Each row was made from one small tree. The marks that hang from a mark follow it in brackets, in the order of their numbers. Every link used is in the known rows. Write each row's tree.
Known rows
K731(K31): [-1.03  0.19 -4.05 -3.72  1.38  2.68 -1.06 -0.52 -0.53 -1.02 -6.79  4.19
 -2.88  4.83 -1.27  1.69  3.05  2.29]
K605(K420(K731(K31))): [-0.17  1.35 -2.33 -0.96  1.98  2.26 -0.59  0.55  0.29 -2.08 -5.44  1.85
 -3.12  2.08  0.05  1.81  2.70  2.12]
K731(K31 K420(K30(K634) K236(K810) K832)): [ 1.34  1.03 -0.14  0.61 -0.99 -3.25 -0.98 -1.63  1.15  1.70  2.11  1.29
  1.27 -3.18 -2.39  1.52 -0.58 -0.61]
K236(K420(K731 K832)): [-2.24 -0.58  3.18  0.27  1.83  1.61  0.85  0.73 -1.43 -1.05 -4.38 -3.08
  0.73  2.18  0.29 -0.82  0.00 -1.95]
K605(K420(K30 K236 K731 K832)): [ 0.40 -0.13  3.10  3.35  0.38  0.27  0.64  4.23 -3.73  0.81  3.57 -4.52
 -0.64 -1.36  3.20 -0.99 -0.46 -0.39]
K832(K420(K30(K634) K236(K810) K731(K31))): [ 0.68  0.03 -5.35  2.25  0.26 -0.53 -0.30 -0.89  5.31 -1.94  5.32  2.42
  0.11 -2.73 -1.10  1.57 -0.16  0.61]
K977(K420(K30 K236(K810) K731 K832)): [ 0.36  0.80  1.69  4.49 -1.36 -3.16 -0.06  2.04 -3.18  2.27  3.27 -5.24
  2.23 -1.39 -0.63 -0.93 -0.27 -2.05]
K236(K420(K30 K832) K810): [-1.14 -0.04  3.15  1.18  1.63  0.35  1.25 -0.96 -0.46 -0.16 -1.63 -1.57
  0.27  3.16 -1.55  3.31 -1.00 -1.61]
K236(K420(K30) K810): [-0.19 -0.17 -0.72 -0.25  1.78  1.43  1.05 -1.97  0.48 -1.02 -2.19  1.27
  0.07  4.30 -2.22  4.75  0.10  1.63]
K420(K30(K634) K236(K810) K731(K31) K832): [ 0.42  1.22  1.17  1.54 -1.12 -1.46 -0.37 -0.18  1.73  0.10  4.84 -2.40
 -0.71 -2.89 -0.51 -0.89 -1.24 -0.78]
K31(K731(K420(K30 K236 K832))): [-0.11 -0.13  2.22 -0.61 -0.59 -4.05  0.21  1.73 -6.06  2.36  1.20 -0.67
  2.08 -0.06  0.00 -6.05 -0.70 -1.76]
K731(K420(K30 K236)): [ 1.16 -1.30 -2.91 -0.30  0.10 -0.83 -0.63  1.71 -3.99  2.02  1.08  1.75
  2.11 -0.37  0.19  0.22  1.67  2.77]
K605(K420): [ 0.15 -1.43 -1.20 -2.21  0.88  4.18  0.05  0.28 -0.13 -1.30 -6.86  3.32
 -2.11  4.50  0.65  3.91  1.84  2.19]
K31(K731(K420(K30(K634) K236))): [ 1.33 -0.96 -1.28 -3.17 -2.46 -2.29 -0.24 -1.23 -1.06  1.50  1.24  2.76
  1.80 -1.19 -0.45 -4.93 -0.14  1.10]
K810(K236(K420(K30 K731(K31) K832))): [-1.80  0.68  3.78  2.42  1.88 -1.15  0.31  0.19 -3.26  0.99 -0.67 -3.11
 -1.41  0.14  1.14 -0.21 -1.91 -0.15]
K30(K420): [-1.25 -1.70 -1.41 -4.82 -0.61  4.40 -0.09 -1.50  3.30 -1.10 -5.66  3.09
 -1.45  2.10  1.56  0.59  2.94  1.52]
K731(K31 K420(K30(K634) K832)): [-1.03 -0.18  0.16 -1.62 -0.69 -1.34 -1.33 -1.17  0.31  1.75 -2.20  1.35
 -0.41 -2.70 -1.25 -1.13  2.92 -0.53]
K31(K731(K420(K30(K634) K236 K832))): [ 0.27 -0.80  2.53 -1.83 -2.55 -3.41  0.03 -0.24 -2.19  2.35  1.77 -0.07
  2.01 -2.30  0.11 -6.42 -1.19 -2.20]
K605(K420(K30(K634) K236(K810) K832)): [ 1.89 -0.82  3.23  1.50 -1.57  0.94  0.76 -0.52  2.07  0.90  2.69 -0.66
 -0.69 -1.03  0.76  3.52 -2.57 -1.04]
K605(K420(K30(K634) K236(K810) K731 K832)): [ 1.54 -0.10  4.01  3.14 -1.70  0.31  0.79  0.79  1.68 -0.12  4.78 -3.15
 -0.04 -3.20  1.37  1.42 -2.36 -1.29]

Write each row's tree
[-1.52  0.40  3.92  1.27  1.80  0.84  1.11 -0.85  0.36 -1.76 -3.70 -2.27
  1.36  2.66 -1.61  1.75 -1.45 -2.47]	K236(K420(K731 K832) K810)
[-0.73 -0.82  2.06  0.73 -0.01  1.17  0.08  3.30 -3.52  0.26  0.17 -3.00
  0.69  0.71  1.93 -2.80 -0.58 -1.13]	K420(K236 K731 K832)
[ 0.50  0.93  2.77 -1.16 -0.39 -3.65  0.34 -0.76 -3.15  0.46 -2.08  1.86
  3.18  2.11 -2.55 -2.69 -2.78 -2.96]	K31(K731(K420(K236(K810) K832)))
[ 1.03  0.83 -5.34 -1.77  1.23 -0.95 -1.48  0.02 -2.27  0.61 -3.63  4.42
  0.91  1.22 -1.77  1.75  1.77  2.59]	K731(K31 K420(K236))
[-1.79  0.88  1.65  0.48  0.54 -0.27  0.07 -1.29  1.71 -0.32 -0.34 -3.26
 -1.52 -1.86 -0.34 -1.48  0.95 -1.18]	K236(K420(K30(K634) K731(K31) K832))
[-1.08  1.73  2.11  1.22  0.64 -0.95  0.40 -2.75  3.55 -1.12  0.36 -2.49
 -0.85 -1.31 -2.16  1.03 -0.68 -1.85]	K236(K420(K30(K634) K731(K31) K832) K810)
[-1.78 -0.96  2.44  0.38  1.57  1.10  0.98  0.51 -2.39  0.75 -2.44 -2.32
 -0.34  2.64  0.20  0.78  0.53 -1.01]	K236(K420(K30 K832))
[-0.04 -0.84 -1.64 -1.72 -0.89  2.67  0.07  0.62  2.00 -1.05  0.22 -0.24
  0.36 -1.00  2.99 -1.63  1.17  1.67]	K30(K420(K236 K731))
[ 0.62  2.32 -3.10 -1.14  0.19  0.64 -0.34 -1.79  4.35 -2.06  0.23  1.51
 -0.68 -0.73 -0.16  1.38  0.35  1.52]	K30(K420(K236(K810) K731(K31)))
[ 1.16  0.80  3.71  4.17  0.46 -0.43  0.91  2.66 -1.88  0.00  4.27 -3.75
  0.13 -0.89  1.40  1.47 -1.86 -1.04]	K605(K420(K30 K236(K810) K731 K832))
[ 0.23  1.03 -1.09  1.03  0.87 -3.19 -1.09  1.81 -4.56  2.38  0.98 -0.11
  0.69 -1.55 -0.45 -0.70  1.27  0.14]	K731(K31 K420(K30 K236 K832))
[ 0.32 -3.76 -4.79  0.07 -0.92  2.29  0.06  0.52  3.02 -0.01  3.09  3.25
  0.31 -0.93  1.36  1.07  0.39  0.98]	K832(K420(K30(K634) K236))
[-0.59  0.40  0.56 -1.65 -2.00  0.93 -0.54 -1.34  5.22 -0.33  0.44 -1.62
 -1.17 -4.47  2.24 -2.67  0.38 -1.67]	K30(K420(K236 K731(K31) K832) K634)
[-0.43 -1.54  1.38  0.72 -0.29  0.54  0.24  3.04 -4.48  2.19  2.23 -2.25
 -0.33  1.20  2.06 -1.13 -0.07 -0.20]	K420(K30 K236 K832)
[ 1.17 -0.70 -1.83  0.08  0.01  1.07  0.20  0.70 -1.35  0.26  2.31  1.31
  0.12  2.72 -0.43  2.77 -0.72  2.32]	K420(K30 K236(K810))
[ 0.25 -0.99 -3.79  2.25  1.38  1.38  0.37  1.05  2.06 -2.59  1.30  2.69
  2.20  1.38 -0.55  2.23 -1.08 -0.19]	K832(K420(K236(K810) K731))
[-0.33  2.62  0.88  0.29 -0.04 -0.64 -0.09 -0.92  3.31 -1.00  0.73 -1.34
 -0.35 -1.72  0.42 -0.11 -0.77 -1.54]	K30(K420(K236(K810) K731(K31) K832))
[ 1.69 -1.57 -1.64 -1.07 -2.10  1.76  0.13 -1.31  2.33  0.32  2.74  1.88
 -0.19  0.51 -0.51  2.51 -1.04  2.12]	K420(K30(K634) K236(K810))
[ 0.11  1.47  1.23 -0.79 -2.10  0.13 -0.24 -2.93  7.13 -1.12  1.21 -0.83
 -0.51 -3.86  0.50 -0.39 -1.15 -1.97]	K30(K420(K236(K810) K731(K31) K832) K634)
[-1.56 -0.26  2.92 -3.41 -0.20 -1.68 -0.04 -0.32 -3.83  0.61 -6.61  1.99
  1.50  2.63 -1.24 -5.36  0.72 -2.81]	K31(K731(K420(K832)))
[-1.54  0.79 -2.81 -3.42  0.42  2.40 -0.78 -1.32  3.57 -2.09 -4.22  1.63
 -2.35 -0.08  1.06 -1.34  3.89  1.71]	K30(K420(K731(K31)))
[ 1.06  0.05  3.29 -0.94 -2.45 -4.11  0.35 -1.76 -0.41  1.44  2.50  0.72
  2.72 -1.79 -1.84 -3.84 -2.74 -2.53]	K31(K731(K420(K30(K634) K236(K810) K832)))
[ 0.30  0.95 -4.05 -0.85  1.05  0.81 -0.91  1.49 -1.72 -0.91 -0.98  0.78
 -1.31  1.67  0.14 -0.73  1.27  2.38]	K420(K236 K731(K31))
[-0.79  0.36 -0.21  1.12  2.08 -0.08  0.02 -0.71 -2.05  0.10 -1.19 -0.22
 -1.69  1.24  0.41  1.30 -0.89  3.02]	K810(K236(K420(K30 K731(K31))))
[ 2.61  1.90 -2.06  1.45 -0.47  0.02 -0.19 -0.99  3.51 -1.48  3.66  0.59
 -1.90 -2.32 -0.42  3.30 -0.61  2.29]	K605(K420(K30(K634) K236(K810) K731(K31)))
[-0.17 -2.77 -5.04  1.38  1.12  1.56  0.21  2.38 -0.79 -0.02  2.54  2.63
  0.46  1.23  1.18  1.33  0.83  1.13]	K832(K420(K30 K236))
